Every row comes from one small tree of marks. Brackets hold a mark, then the marks that hang from it, in the order of their numbers. Every link used is in the known rows. Which tree was each row made from?
Known rows
{Q471 {Q872 {Q518 Q994}} Q950}: [ 21.9 -12.6 -58.0 -49.6  10.6 -35.0 -28.1  52.5  37.6 -31.4  53.3  -4.3
  28.7  -2.0   5.1   5.9  20.8  41.5  -0.2 -32.5  16.8 -11.0 -10.1 -19.4]
{Q508 {Q471 Q872 Q950} Q518}: [ 21.3  -5.7 -57.8 -41.9  -4.5  -4.4  20.1  36.5  32.9 -26.1  53.5  24.7
   2.0 -44.4   4.8  20.5  24.7  33.9 -29.4 -28.8 -23.2  28.0 -27.0   0.2]
{Q994 {Q518 Q471 Q950}}: [  6.2 -15.4 -28.1 -54.9  35.9  29.3  -8.8  39.1  -9.7 -36.5  26.2 -17.7
  -1.5  -7.6   2.8 -38.8  31.2  26.1   5.6 -42.9 -10.2 -16.5 -25.6 -34.7]
{Q508 {Q471 Q950} Q872}: [ -4.6 -14.7 -34.6 -44.5  -5.4   4.8  29.6  26.0  27.9 -20.3  34.2  13.7
  -1.2 -21.8 -10.6   8.5  42.8  12.7 -20.2 -19.4 -29.2  17.4  13.2  -9.7]
{Q872 {Q518 Q471 Q508}}: [ 22.8 -12.0 -13.3 -28.5  25.7  35.9 -12.4  34.6  -3.9 -26.0  -4.9 -25.9
 -15.4  -4.2   4.5 -35.8  36.4  35.3   0.9 -17.1  14.8   5.5 -30.8  -5.8]
{Q518 Q471 Q950 Q994}: [ -5.5 -27.7 -42.7 -41.6  29.8  -8.4 -30.0  45.7  -1.9 -36.8  37.4  -1.8
  -6.1  -8.3  16.6 -35.4  27.8  19.2   2.8 -41.7   2.2 -14.0 -41.1 -42.4]
{Q872 Q518}: [ 13.4   1.2 -14.3 -27.7  21.5  14.6 -10.2  32.3  12.4 -30.4  14.3 -13.4
  11.5  -1.1   4.8 -11.5  38.7  37.7  -9.6 -22.5  11.0  -1.6   3.1  -3.3]
{Q471 Q872 Q950}: [ 17.6  -8.6 -46.4 -46.2  12.9 -16.6   2.9  30.9  33.5 -15.0  34.4   4.9
  22.9 -21.2  -7.6  16.7  11.3  29.4  -8.9 -40.3  13.2   2.0 -17.8 -15.9]
{Q471 {Q872 {Q518 Q508 Q994}} Q950}: [ 32.9 -20.6 -59.7 -57.3   6.9 -15.5 -26.0  48.6  21.1 -35.4  39.4  -9.8
  19.7  -7.0   2.3  -4.4  18.1  49.0   5.1 -31.2  16.0  -1.9 -28.6 -21.7]
{Q950 Q471 {Q872 Q518}}: [ 22.2  -9.0 -14.5 -19.6   7.4   1.3 -16.6  26.9  22.0 -30.9  11.3   6.1
   6.7  -2.0  32.0 -16.3  15.5  44.1   5.4  -2.7  13.8  10.2  -2.5 -20.9]
{Q872 {Q518 Q471 Q508 Q950}}: [ 13.3 -17.0 -26.8 -29.6  26.4  29.0 -19.7  47.1 -14.0 -39.5  13.9 -27.2
  -3.8 -17.8   7.4 -42.6  40.2  38.6  12.0 -33.9   8.7  -4.5 -33.6 -14.9]
{Q950 Q471 {Q872 {Q518 Q508}}}: [ 32.4 -18.0 -17.4 -28.0   3.4  21.2 -13.9  22.8   4.0 -38.0  -2.4   0.0
   4.3  -2.9  30.6 -26.7  16.0  54.9   9.2  -0.9   9.9  17.7 -17.2 -21.2]
{Q508 {Q518 Q471 Q950 Q994} Q872}: [ -5.1 -27.8 -64.6 -64.4  14.8 -21.0 -20.7  53.7 -14.9 -38.6  63.9  16.7
 -10.1 -20.8  22.1 -47.5  32.0  11.8   0.0 -33.1 -23.4   9.4 -33.9 -31.3]
{Q518 {Q950 {Q471 Q872}}}: [ 11.5 -25.4 -48.6 -33.3   7.0 -10.8  -1.4  36.3  -0.7 -28.0  29.2  12.5
  24.7 -26.5  15.2  -8.7  -1.2  33.6  10.4 -43.7   0.8  -6.8 -39.6 -28.0]
{Q872 {Q518 Q471 Q950 Q994}}: [  2.4 -19.5 -35.7 -35.0  27.1 -10.9 -43.7  58.2   2.4 -42.3  44.9 -15.5
   5.3  -2.4  21.8 -39.7  36.2  30.7   7.8 -37.6   7.5 -23.4 -26.3 -32.9]
{Q950 Q471 {Q872 {Q518 Q994}}}: [ 21.6 -21.1 -28.1 -30.4   9.9 -21.6 -35.2  33.8  20.5 -41.8  26.1  11.9
   7.7   9.8  43.0 -21.0  14.5  45.7   7.6  -3.1  11.2   1.2  -7.9 -39.2]
{Q994 {Q518 {Q508 Q471}}}: [ 21.8 -14.3 -17.3 -56.2   8.6  63.1  29.7  16.3 -12.1 -40.9   5.4  -0.3
  -8.4  -3.9  -1.6 -13.4  45.5  37.1 -20.2 -24.3 -32.8  13.7 -22.4 -16.7]
{Q950 Q471 {Q872 {Q518 Q508 Q994}}}: [ 29.9 -27.5 -27.4 -38.3   2.4   3.1 -29.5  32.8   5.2 -47.7  11.7   6.9
   2.5   8.3  40.4 -30.9  15.8  53.7  10.8   1.6  10.8  11.5 -24.3 -36.7]
{Q950 Q471}: [ 15.2 -24.5 -22.4 -21.3  18.6  12.6   6.4  20.9  13.2 -24.1  -7.0  -1.5
   4.8  -7.9  14.4  -6.7  17.6  27.2  -3.1 -20.7   2.6   6.2 -11.8 -14.7]
{Q950 Q872}: [  4.5   2.5 -17.2 -44.7  13.2   5.1  -6.6  10.3  14.4 -28.2  20.0  25.7
   6.8  -9.0  13.2 -10.1  19.7  29.5 -15.6 -17.5  10.4  14.2 -17.6 -31.7]
{Q994 {Q518 {Q508 Q872} {Q950 Q471}}}: [ 16.4 -40.9 -40.9 -71.9   6.6  38.3  16.6  29.9 -30.6 -44.5  13.8  -6.4
   9.7  -7.7   1.6 -40.6  21.6  29.8  20.5 -26.8 -33.2   7.7 -13.0 -28.8]

Which tree is each row?
[ 21.6 -26.6 -57.4 -49.0  30.6 -17.2 -17.4  49.0  30.0 -29.2  39.5  -7.6
 -15.8 -17.5  22.0 -19.0  28.5  25.0  -7.4 -25.2  -0.3  13.3 -26.2 -22.7]
{Q508 {Q518 {Q471 Q950} Q994}}
[  1.2 -15.6 -53.4 -52.1  17.2 -23.5 -39.7  45.6  -4.5 -45.9  61.0  30.0
  -6.1 -23.0  42.1 -39.3  18.1  30.7  -0.9 -25.1  -5.0  10.1 -51.1 -50.3]
{Q508 {Q518 Q471 {Q950 Q872} Q994}}
[  5.8 -24.0 -62.4 -60.4 -10.1 -18.3   8.3  44.3  25.6 -35.1  63.1  27.3
  -6.4 -23.5  15.0   3.0  43.7  18.6 -24.9 -13.0 -44.0  27.2  -1.3 -14.8]
{Q508 {Q471 Q950} {Q518 Q994} Q872}
[ 38.4 -25.1 -46.6 -72.3  29.6  22.5   8.3  32.8  11.4 -17.5  21.2 -18.7
  -6.0 -10.9 -15.2 -19.4  11.5  36.0   2.1 -33.5   2.6  -0.1 -47.0 -23.0]
{Q994 {Q518 {Q471 Q872 Q950} Q508}}
[ -6.6 -22.2 -44.8 -51.5  16.5 -20.8 -34.4  60.0  -7.2 -37.9  60.5  -0.1
   0.5   0.6  12.5 -46.5  36.7  19.8  13.5 -26.0  -7.1 -15.2 -13.8 -33.1]
{Q508 {Q872 {Q518 Q471 Q950 Q994}}}
[ -7.1 -31.4 -56.7 -70.0   2.2   3.3  -8.6  36.2 -26.3 -49.6  36.7  12.0
  10.0  -9.1   3.1 -34.5  32.2  22.3   8.8 -33.9 -17.7   5.0 -29.3 -37.9]
{Q518 {Q508 Q872} Q950 Q994}
[ 23.2 -30.6 -36.7 -75.8  23.7  30.9  18.6  28.5   1.7 -22.7  19.6 -22.0
 -11.6  -3.3 -17.1 -32.3  27.7  18.8   4.2 -21.5 -15.5  11.5 -12.3 -21.2]
{Q994 {Q518 {Q471 Q950} {Q508 Q872}}}
[-12.4 -15.6 -45.3 -47.4 -10.1 -12.9 -13.7  53.7  -2.7 -49.9  65.8  19.7
   9.5  -8.8  17.1 -19.3  54.0  24.8  -8.1 -24.4 -33.6  -2.9  -0.3 -23.2]
{Q508 Q471 {Q872 {Q518 Q950 Q994}}}
[ -0.6  -4.5 -38.1 -45.9 -13.8  11.9  28.7  26.7   0.6 -27.0  42.9  34.6
  -9.4 -28.4   8.7  -7.0  44.6  17.4 -33.5 -12.3 -45.2  37.1  -9.3   4.8]
{Q508 Q471 Q518 Q872}
[  2.6 -21.5 -46.4 -48.3  -7.4 -20.1  -3.3  50.8  33.4 -35.4  55.0   5.8
   5.9  -3.0   6.1   0.0  50.9  23.8 -13.1 -12.1 -26.4   4.6  21.7 -13.8]
{Q508 {Q471 Q950} {Q872 {Q518 Q994}}}
[ 10.0 -24.6 -43.6 -48.8  17.1 -28.8 -23.9  54.5  27.3 -23.4  49.9 -12.8
  -3.4   4.7   5.5 -24.5  33.0  17.2   7.9 -17.5   1.6  -3.9   4.0 -23.3]
{Q508 {Q872 {Q518 {Q471 Q950} Q994}}}
[ -0.3  -1.1 -20.8 -32.4 -10.4   9.8  16.2  33.8   9.8 -26.4  37.7  16.0
   0.0  -9.9  -1.2  -9.6  51.3  22.1 -21.4 -10.1 -26.5  12.3  14.4   2.9]
{Q508 Q471 {Q872 Q518}}
[  4.6 -18.8 -64.5 -51.7  17.9  -7.4 -25.1  48.9  -6.0 -53.7  47.8  11.2
  16.6 -23.0  25.0 -20.1  34.8  30.3  -6.0 -40.2 -12.6   3.9 -28.8 -30.0]
{Q508 {Q518 Q950 Q994}}
[ 12.9 -21.9 -28.9 -53.3  16.3  13.1  -8.6  26.7   0.8 -43.5  23.0  10.2
  16.3  -7.2  26.0 -27.2  13.0  40.7  16.0 -24.3 -12.5  -3.4  -9.5 -50.2]
{Q994 {Q518 {Q950 Q471 Q872}}}
[ 17.1 -14.8 -45.1 -39.5  21.4 -15.3  -2.0  34.2  34.1  -4.7  31.3  -2.6
  -1.0 -20.9  -5.5  -0.9   9.2  18.9  -2.9 -38.0  16.9  -1.9 -34.7 -19.0]
{Q518 {Q471 Q872 Q950}}
[  8.2 -11.5 -25.6 -69.6   2.3  46.5  11.3  21.1 -17.8 -54.3  28.5  21.6
  -0.1 -16.9  12.9 -24.8  37.5  45.2  -6.7 -24.3 -34.4   9.8 -29.9 -42.8]
{Q994 {Q518 {Q508 Q471} {Q950 Q872}}}
[  4.8 -51.3 -54.3 -57.2  -3.5  -2.4  -7.7  38.3 -23.8 -48.8  21.4   6.2
   8.2  -7.7  17.5 -38.4  20.2  24.4  19.9 -24.0 -21.7   2.7 -28.1 -39.2]
{Q518 {Q508 Q872} {Q950 Q471} Q994}
[ 24.3 -36.2 -61.7 -59.7  17.8 -13.2 -12.2  39.2  18.4 -22.8  30.1  -1.6
 -12.3 -12.6   1.1 -17.6   5.9  29.9   4.9 -32.8  12.1  -0.6 -63.1 -31.0]
{Q518 {Q471 Q872 Q950} Q508 Q994}
[ 20.0 -32.5 -75.4 -51.2   5.6 -30.4 -20.5  52.7  -1.2 -43.1  54.3  22.5
  16.9 -27.4  37.4 -17.8   2.0  38.4   5.7 -37.6 -11.3   3.4 -49.1 -30.7]
{Q508 {Q518 {Q950 {Q471 Q872}} Q994}}
[  0.5 -17.6 -26.5 -47.6 -13.2  34.5  33.4  13.7 -11.5 -28.9  14.9  22.2
 -14.3 -16.5  -6.1 -13.1  40.8  18.7 -21.5 -12.5 -31.8  29.5 -20.9  -7.0]
{Q518 {Q508 Q471 Q872}}
[  5.7 -15.7 -74.2 -54.7  -8.6 -22.0  -9.0  50.6  -2.4 -46.4  76.1  40.6
   7.5 -37.8  25.8  -2.1  27.3  34.1 -22.7 -41.3 -33.1  10.4 -54.0 -26.7]
{Q508 {Q471 Q872} {Q518 Q950 Q994}}
[  9.4 -41.0 -47.2 -47.2   2.7  -2.7 -26.1  29.9 -12.3 -53.9  17.6  20.0
   8.0 -10.4  40.3 -33.3  10.3  44.7  17.5 -21.1  -1.6   6.8 -41.7 -57.5]
{Q518 Q508 {Q950 Q471 Q872} Q994}
[-10.7 -22.9 -36.6 -51.8 -14.4  33.2  22.4  26.9 -23.8 -42.9  31.3  19.0
   0.8 -29.2  -2.0 -23.1  48.4  23.0 -10.5 -28.3 -38.3  19.8 -23.0 -17.0]
{Q518 {Q508 Q471 Q872} Q950}
[ 19.9 -21.8 -25.3 -46.5  21.7  17.6  -6.7  18.9  21.2 -21.5   8.5   0.3
 -15.3 -17.9   9.2 -19.2  14.1  33.1   1.2 -17.8  16.4  18.8 -33.1 -34.3]
{Q518 {Q471 {Q950 Q872}} Q508}
[ 11.8 -13.7 -27.3 -37.7  17.7  -7.2  -6.0  46.1  27.0 -14.1  34.5 -19.8
  -1.7  -7.9  -8.2 -20.8  36.4  17.6   5.0 -14.4   3.1   2.0  16.1  -6.9]
{Q508 {Q872 {Q518 {Q471 Q950}}}}
[ -3.4 -24.3 -40.3 -53.3  -9.2   8.1 -12.0  27.0 -11.1 -58.3  38.8  36.2
  -2.3 -19.7  30.3 -24.6  33.0  40.1 -10.5 -24.7 -20.9  10.9 -46.5 -53.4]
{Q518 {Q508 Q471} {Q950 Q872} Q994}
[  7.4 -10.1 -57.2 -52.4   7.8 -31.5 -38.6  57.2   3.2 -45.4  65.7   8.2
  30.2  -8.3  14.0 -16.8  19.4  40.9   6.8 -46.4   9.7 -19.8 -31.5 -28.8]
{Q471 {Q872 {Q518 Q950 Q994}}}
[ 16.9  -4.5 -43.2 -49.3   8.4 -27.1 -29.8  45.2  16.1 -34.0  46.5  10.9
  14.3   3.9   8.0  -7.4  19.9  39.3  -4.6 -31.3  14.6 -12.3 -30.5 -20.2]
{Q471 {Q872 {Q518 Q994}}}
[ -7.5 -18.9 -41.1 -52.9  21.4 -24.6 -40.6  36.6   1.5 -36.7  47.5  22.2
  -6.7  -8.2  31.5 -37.7  18.7  24.2   5.4 -31.1   8.9 -10.0 -43.5 -60.5]
{Q518 Q471 {Q950 Q872} Q994}
[ 26.0 -23.8 -47.1 -47.9  19.7   5.9   5.9  29.6  17.2 -12.1  16.0  -6.8
  -8.3 -22.5 -10.0 -10.6   9.0  29.3   1.3 -34.3  16.1   7.3 -54.7 -19.2]
{Q518 {Q471 Q872 Q950} Q508}
[  9.8 -21.5 -40.9 -52.2  23.0 -28.8 -29.4  33.7  37.1 -25.3  36.6  12.2
 -11.7  -2.1  24.7 -15.9  16.3  23.6  -0.6 -17.8  17.3  -1.1 -23.5 -52.0]
{Q518 {Q471 {Q950 Q872}} Q994}
[  2.2 -34.8 -49.4 -39.3  -0.3 -23.8 -25.7  56.5  -4.8 -46.4  45.0   0.8
  19.1  -0.3  25.2 -33.7  28.0  30.3  20.1 -20.3 -13.3  -9.2   4.5 -29.9]
{Q508 {Q872 {Q518 {Q950 Q471} Q994}}}
[ 19.8 -20.5 -44.2 -73.9  24.5  26.4  -1.7  37.4 -23.4 -31.5  32.5  -6.0
  -0.4 -18.0  -6.8 -40.1   9.3  36.0  10.0 -48.3  -9.0  -8.7 -63.3 -33.5]
{Q994 {Q518 {Q471 Q872} Q508 Q950}}
[ 19.7 -13.2 -42.1 -36.2  30.0   6.0  -0.9  41.1  28.3 -19.6  23.5 -13.6
 -12.1 -29.4  10.6  -8.9  27.7  26.3  -9.4 -23.7   3.5  19.3 -17.4  -5.5]
{Q508 {Q518 {Q471 Q950}}}
[ 13.7   5.7  -9.1 -31.5  22.6   1.2 -26.8  29.7  19.0 -22.3  24.2   5.6
 -10.1  -2.5  22.5 -28.9  22.9  34.7  -5.4  -9.8  20.4   5.5 -20.5 -24.2]
{Q950 {Q872 {Q518 Q471}}}
